Each row comes from the steps of one path. Every step used is in the known rows, and no mark comes twice. Write the path behind each row, first mark first.
(in the rows, 100 means zero)
Known rows:
Q > R: 107 108 69 139 114 93 112 84 69 65 89 64 88 113 99 99 95 90 92 76 109 93
 100 71 134 58 80
Z > N > F: 100 85 125 73 86 107 104 119 64 117 112 75 130 99 54 129 50 101 77 95 78
 107 127 96 87 106 63
X > R > Z > N > A > S: 131 88 102 27 114 99 80 75 101 52 121 139 111 110 153 88 109 100 124 109
 103 86 167 119 105 89 109
N > Z: 105 93 129 112 74 106 111 111 107 104 81 97 102 95 64 149 124 115 54 90
 97 75 114 95 136 42 74
Q > R > Z > N > F: 129 115 116 106 96 116 136 101 105 116 142 82 127 91 108 132 84 118 86
 72 46 81 141 139 82 131 76
S > A > R > X: 121 107 79 102 118 87 73 45 68 69 61 130 70 95 119 124 141 63 101 167
 120 90 45 92 102 56 112
F > R > Z: 128 81 75 121 114 108 129 87 120 106 87 120 121 92 89 89 153 99 84 79 95
 111 119 85 104 81 114
X > R > Z > N > Q > F: 76 121 159 70 116 95 104 147 139 134 116 112 55 81 132 93 77 131 127 88
 53 101 100 138 91 143 81
F > Q > R > Z > N: 137 84 109 138 100 113 133 150 115 100 145 66 97 101 107 81 102 141 129
 51 97 112 124 105 82 115 127
F > X > R > Z: 90 101 77 104 137 105 83 111 128 90 97 140 74 128 119 70 169 95 104 93
 155 96 81 89 114 116 117
Q > F > X > R > Z: 68 125 57 87 166 99 86 110 143 130 86 168 61 109 122 73 138 97 126 90
 115 111 74 102 115 102 93
Z > N: 106 76 98 96 83 109 87 138 52 76 109 65 112 103 62 86 73 109 84 102 124
 113 138 83 101 96 101
N > X: 52 108 104 118 67 100 89 99 98 99 61 86 103 117 76 99 78 99 82 118 131
 79 47 58 109 89 71
X > R: 90 98 90 91 132 95 89 89 73 60 85 103 75 121 94 91 136 99 99 87 131 106
 87 78 136 72 73
Z > N > F > X: 67 89 101 76 104 90 87 133 82 124 118 95 122 115 61 108 48 83 96 101 124
 120 98 79 81 131 89
N > A > R: 120 84 85 79 107 87 80 19 73 65 70 107 93 103 97 128 100 65 75 124 96
 107 90 95 110 58 80
F > C: 113 71 76 137 58 87 86 102 74 96 109 113 99 138 44 98 90 53 77 78 129
 121 107 91 118 52 140
S > A > R: 132 90 85 93 119 83 84 27 52 84 57 107 84 89 72 140 127 60 96 142 106
 113 89 85 118 49 91
X > R > Z: 120 100 101 101 122 118 98 97 110 78 94 123 79 100 111 92 168 112 84 88
 105 83 101 109 120 91 87
S > A > R > Z: 159 93 96 98 112 101 93 35 91 96 73 127 84 71 89 140 160 75 78 142 84 92
 106 118 105 67 103
S > A: 111 99 121 91 100 111 69 70 67 111 52 83 82 78 47 115 108 62 64 137 94
 97 90 68 135 11 112
X > R > Z > T: 108 103 68 100 98 114 75 70 114 94 95 95 97 80 133 77 182 112 98 96 103
 98 84 146 109 77 133
Q > R > X: 92 125 66 153 110 98 101 98 85 52 86 94 78 121 144 83 102 96 99 100 115
 72 61 80 120 69 97
Q > F > X: 50 98 45 103 138 91 72 123 96 133 62 130 71 105 72 77 61 77 108 100 116
 128 74 57 120 65 86
Z > N > X: 57 104 116 100 57 103 85 133 84 90 97 66 124 122 83 85 54 115 100 123
 134 90 87 71 88 133 91
N > Q > F > R > Z > T: 76 109 89 107 92 79 99 88 162 181 72 93 94 36 126 91 100 100 121 88 29
 134 53 140 90 72 133

Which path is each row?
46 122 119 80 95 98 93 108 95 66 115 85 108 137 126 72 90 121 133 111
 156 92 73 78 101 156 87
Z > N > X > R
66 102 60 97 150 87 75 108 88 75 85 119 70 141 104 69 135 82 119 93 176
 114 64 59 128 99 106
F > X > R
82 100 46 100 147 83 119 77 95 119 69 124 101 90 82 89 84 86 122 81 78
 151 100 65 122 48 72
Q > F > R
146 80 98 78 99 95 129 84 92 104 134 125 134 91 99 159 99 114 87 97 69
 96 135 150 51 160 52
A > R > Z > N > F
115 116 124 85 74 107 97 56 114 108 102 115 117 90 119 122 117 99 115
 160 107 80 87 120 70 146 120
S > A > R > Z > N > X
120 93 140 78 79 128 112 127 105 133 130 105 135 75 68 132 85 116 58 91
 56 84 139 133 65 127 75
R > Z > N > F
97 90 101 70 111 91 137 94 85 112 122 92 152 94 72 116 72 99 113 78 87
 140 125 88 84 117 82
Z > N > F > R
84 133 108 132 71 117 124 107 125 89 126 71 124 113 136 84 89 133 109 97
 105 66 99 107 88 156 108
Q > R > Z > N > X
111 107 144 45 103 134 78 79 123 82 124 102 96 96 130 85 137 108 86 116
 81 98 130 134 101 105 129
X > R > Z > N > A
82 110 128 104 51 127 94 138 130 112 110 91 126 105 97 84 87 134 85 119
 115 68 99 106 71 153 108
R > Z > N > X
86 107 144 124 83 79 114 134 74 81 118 27 86 105 113 102 32 103 107 79
 90 97 102 86 108 121 100
Z > N > Q > R
99 100 173 81 91 98 99 151 121 95 125 83 77 97 128 91 109 127 100 88 93
 83 105 124 87 157 108
X > R > Z > N > Q
112 70 92 41 89 87 66 86 53 56 98 97 120 105 98 94 35 81 109 121 111 101
 159 81 113 53 103
Z > N > A > S
90 114 127 140 74 111 138 141 151 115 134 64 106 118 127 82 83 148 145
 72 113 89 75 96 70 156 124
F > Q > R > Z > N > X
30 107 107 108 114 69 73 147 123 158 55 109 43 92 82 89 27 73 107 98 95
 114 36 62 110 85 81
N > Q > F > X
61 103 122 85 116 69 124 132 106 136 96 87 94 78 96 89 24 99 140 84 66
 150 97 80 94 111 94
Z > N > Q > F > R
150 65 76 99 97 95 116 104 76 64 127 118 116 102 109 109 119 121 98 107
 111 96 155 134 69 147 92
A > R > Z > N
71 118 45 114 148 88 111 94 114 111 68 148 91 96 124 74 98 92 131 103 87
 127 57 73 107 56 93
Q > F > R > X
82 109 100 104 76 110 128 112 145 109 117 103 151 108 115 74 108 129 122
 104 121 98 100 95 67 163 127
F > R > Z > N > X
116 82 67 119 60 120 67 92 105 118 83 80 112 63 91 86 142 108 66 105 84
 91 92 139 99 58 142
R > Z > T
141 106 104 131 59 101 136 89 116 133 185 105 139 122 98 134 79 79 96 52
 60 106 149 162 78 134 139
Q > R > Z > N > F > C
160 87 107 78 98 107 94 65 77 90 108 110 106 75 98 124 138 91 101 144 93
 101 141 136 81 109 125
S > A > R > Z > N
115 114 143 149 84 96 118 114 130 107 92 65 67 89 118 115 92 104 74 68
 65 61 81 106 108 98 90
N > Q > R > Z
